Each row comes from the steps of one walk. Every step used is in the known rows, and no mark comes twice. Write the walk behind each row, first mark first.
Known rows:
pimop > vere: [-3.16  0.44 -1.59  0.53  2.25  2.55  3.43 -0.32  1.53  2.36 -0.16  1.36
 -4.69  2.20  3.03 -1.62  1.69  1.35 -1.88]
zibu > bizizu > nisalar > vere: [-3.24 -2.36 -0.38  2.87 -4.76  3.77 -1.37 -0.39 -1.42  2.15  0.22  0.78
  0.59  1.28  2.69 -0.82  3.56 -2.60  1.36]
bizizu > nisalar > sipir > rodom > pufeba > pimop > vere: [ 5.63  0.61  2.14  2.10  0.83  0.49  4.16 -0.74  0.14  2.57  0.19 -0.53
 -0.94  0.93  2.46 -0.43  0.07 -2.06 -2.16]
pimop > nugak: [-1.10  1.17 -1.61 -1.56  2.61 -0.49 -0.46  1.78 -3.03 -1.53  1.23 -0.80
 -1.74  1.35 -0.27  0.18  1.43  0.49 -0.44]
pimop > nugak > nisalar > vere: [-3.24 -2.10  1.24  0.65 -1.46  0.59 -2.63  3.37  2.10  1.55  0.86  3.25
  0.17  0.94 -0.80 -0.21  0.88 -2.01  1.11]
zibu > bizizu > nisalar > sipir: [-1.70  3.07 -2.08  0.78 -1.86  3.51  0.32 -1.79 -0.38 -4.08 -0.17 -0.27
 -1.88  2.45  1.34  0.70  1.51 -0.84 -0.11]
nisalar > vere: [-3.08 -2.38 -0.82  0.50 -2.17  1.70 -0.67 -0.39  1.47  1.59  0.97  3.03
  0.80  1.30  3.01 -1.26  2.38 -3.24 -1.20]
rodom > nugak: [-5.49 -0.18 -3.87 -2.79  2.13 -0.61  1.54 -2.97 -2.40 -4.24  0.63 -0.23
 -2.00 -0.78  1.64 -1.21 -0.56 -1.47 -2.65]
rodom > pufeba > pimop > vere: [ 1.64 -0.22  0.02  1.83 -0.51  0.17  4.34 -1.83 -0.21  3.63 -1.88  0.07
 -3.33  0.25  2.80 -1.15  1.45 -0.56 -2.20]
sipir > rodom > pufeba > pimop > nugak: [ 5.96 -0.39  1.15 -0.50  1.26 -3.44  0.02  1.13 -5.02 -0.26  1.01 -2.41
  1.65 -0.84 -0.38  0.84  0.14 -0.59 -0.83]
nugak > nisalar > sipir > rodom > pufeba > pimop > vere: [ 3.86  0.20  2.37  1.54  0.19 -0.27  3.21 -0.16  2.10  1.90 -0.47  1.32
 -1.77  0.53  1.20 -0.18 -1.12  0.19 -1.64]
nugak > nisalar > sipir > rodom > pufeba: [ 0.02  0.16 -1.41 -1.96  2.73 -1.51  1.45  0.07 -0.35 -0.50  1.65  1.99
  2.30 -1.01  0.92 -0.12 -2.04 -0.15 -2.31]
pufeba > pimop > nugak: [ 3.78  0.98  0.51 -0.08 -0.17 -1.04 -0.92  0.39 -2.89 -1.48 -0.09 -2.65
 -0.61  0.81 -1.21  1.16  1.26 -0.39  0.36]
zibu > bizizu > nisalar: [-3.57  0.73 -3.12  2.00 -2.53  4.75 -0.26 -2.08 -3.66  0.37 -0.82 -3.29
 -1.48  0.68  0.50  0.02  3.02  1.63  2.58]
rodom > nugak > nisalar: [-7.06 -0.06 -2.95 -1.91  1.05  0.82 -0.45 -1.37  1.10 -2.36 -0.61  0.19
 -2.40 -1.26 -2.08 -0.39 -1.94  1.13  0.52]
bizizu > nisalar: [-1.21  1.15 -3.12  0.63  1.06  4.44  0.66 -1.74 -0.86  2.34  0.32 -3.63
 -0.06  0.80  0.05 -0.27  1.99 -1.45  1.03]
nugak > nisalar: [-5.21  0.29 -2.57 -0.46  0.14  3.02 -1.15 -0.47  2.80  1.02 -0.93 -0.06
 -1.68 -0.07 -2.47  0.30 -0.18  3.21  1.97]
rodom > pufeba > pimop > nugak: [ 3.92  0.58  0.04 -0.22  0.18 -3.02  0.45  0.23 -4.77 -0.22 -0.69 -2.27
 -0.16 -0.57 -0.29  0.65  1.12 -1.65 -0.93]
nugak > nisalar > pufeba > pimop: [ 1.34 -0.26  1.29  0.43 -2.45 -0.89 -1.91 -2.01  2.54  1.51 -2.92 -2.02
  3.17 -2.38 -1.50  0.23 -0.33  4.19  3.21]

Which walk is each row?
[-4.49  2.48 -1.86 -2.28  0.85  0.43  0.11 -1.11  3.39 -6.36  0.10  2.58
 -2.73  0.76 -0.76  0.46 -2.46 -1.30 -1.78] : rodom > nugak > nisalar > sipir
[ 1.99 -3.43  3.42  1.10 -1.98 -1.57 -2.52  3.22  0.19  2.43  1.29  2.30
  3.06 -0.58 -0.79  0.08 -0.31 -2.47  0.69] : sipir > rodom > pufeba > pimop > nugak > nisalar > vere
[ 0.53 -0.03  2.39  1.77 -0.45  0.10  1.48 -0.42  3.33  3.74 -2.51 -0.01
 -1.22 -0.34  0.78 -1.04  0.19  3.92  1.26] : nugak > nisalar > pufeba > pimop > vere
[ 2.54 -0.13  0.73  0.18 -1.77 -1.35 -0.80 -3.03  0.45  0.81 -2.29 -2.20
  3.34 -1.84  0.86 -0.18  0.58  2.63  1.36] : nisalar > pufeba > pimop
[ 5.38 -0.14  0.98  0.24 -1.01 -1.30  0.43 -1.92  0.04 -0.32 -0.38 -0.84
  2.64 -1.39 -0.67  1.06 -1.62 -0.50 -0.71] : nugak > nisalar > sipir > rodom > pufeba > pimop
[-3.73  0.38  0.35 -1.73  2.41 -2.55 -2.30  2.43  0.87  0.90 -0.86 -0.04
  2.38 -1.99 -1.55 -0.71 -0.90  5.44  2.90] : pimop > nugak > nisalar > pufeba
[ 1.48  2.88  0.60 -0.68 -0.37 -1.48 -0.36  0.95  1.57 -3.71 -0.75  1.35
 -1.54  0.75 -1.94  1.57 -1.40 -1.53 -0.74] : rodom > pufeba > pimop > nugak > nisalar > sipir
[ 0.54  0.69  0.83  0.28 -0.67  0.37 -2.55  1.64  0.66 -0.21 -1.02 -1.88
 -1.31 -0.15 -4.43  1.50 -0.45  2.00  2.95] : pufeba > pimop > nugak > nisalar
[ 2.57  0.27  2.20  2.39  0.01  0.90  2.53 -1.01  1.48  4.30 -1.88 -1.79
 -0.25  0.05  2.04 -1.36  1.31  1.54  0.81] : bizizu > nisalar > pufeba > pimop > vere
[ 0.00 -2.61  2.04  1.43 -3.20 -1.27 -2.04  2.34  0.63  2.40 -0.60  2.51
  1.17 -0.44 -0.78  0.01  0.63 -3.33  0.65] : rodom > pufeba > pimop > nugak > nisalar > vere
[-4.36 -1.25 -1.42 -2.34  2.71  0.24 -1.09 -0.13  0.50 -2.41  1.55  0.02
  0.29 -1.66 -2.24 -0.22 -3.11  2.16  0.62] : sipir > rodom > nugak > nisalar
[ 5.29  1.03  2.74 -1.11  1.51 -0.36 -1.93  2.07  1.64 -3.86  2.97  0.16
  2.40  1.18 -2.13  1.94 -2.73  1.37  0.42] : pufeba > pimop > nugak > nisalar > sipir > rodom
[-4.01 -3.81  0.92 -0.55 -1.00  0.16 -1.96  1.09  1.95 -0.24  2.11  3.44
  2.02 -0.57  0.33 -0.84 -1.41 -2.31 -0.11] : sipir > rodom > nugak > nisalar > vere
[ 1.14  0.44 -0.49 -2.14  3.58 -2.87  0.90  1.98 -1.87 -1.27  2.20  1.67
  1.89 -0.68  0.14  0.28 -2.04 -0.39 -2.11] : pimop > nugak > nisalar > sipir > rodom > pufeba
[ 6.88  0.99  1.85 -0.75  1.30 -3.80  0.13  1.33 -3.80 -2.63  1.38 -0.96
  1.64  0.11 -0.20  1.20 -0.56 -1.89 -1.79] : nisalar > sipir > rodom > pufeba > pimop > nugak
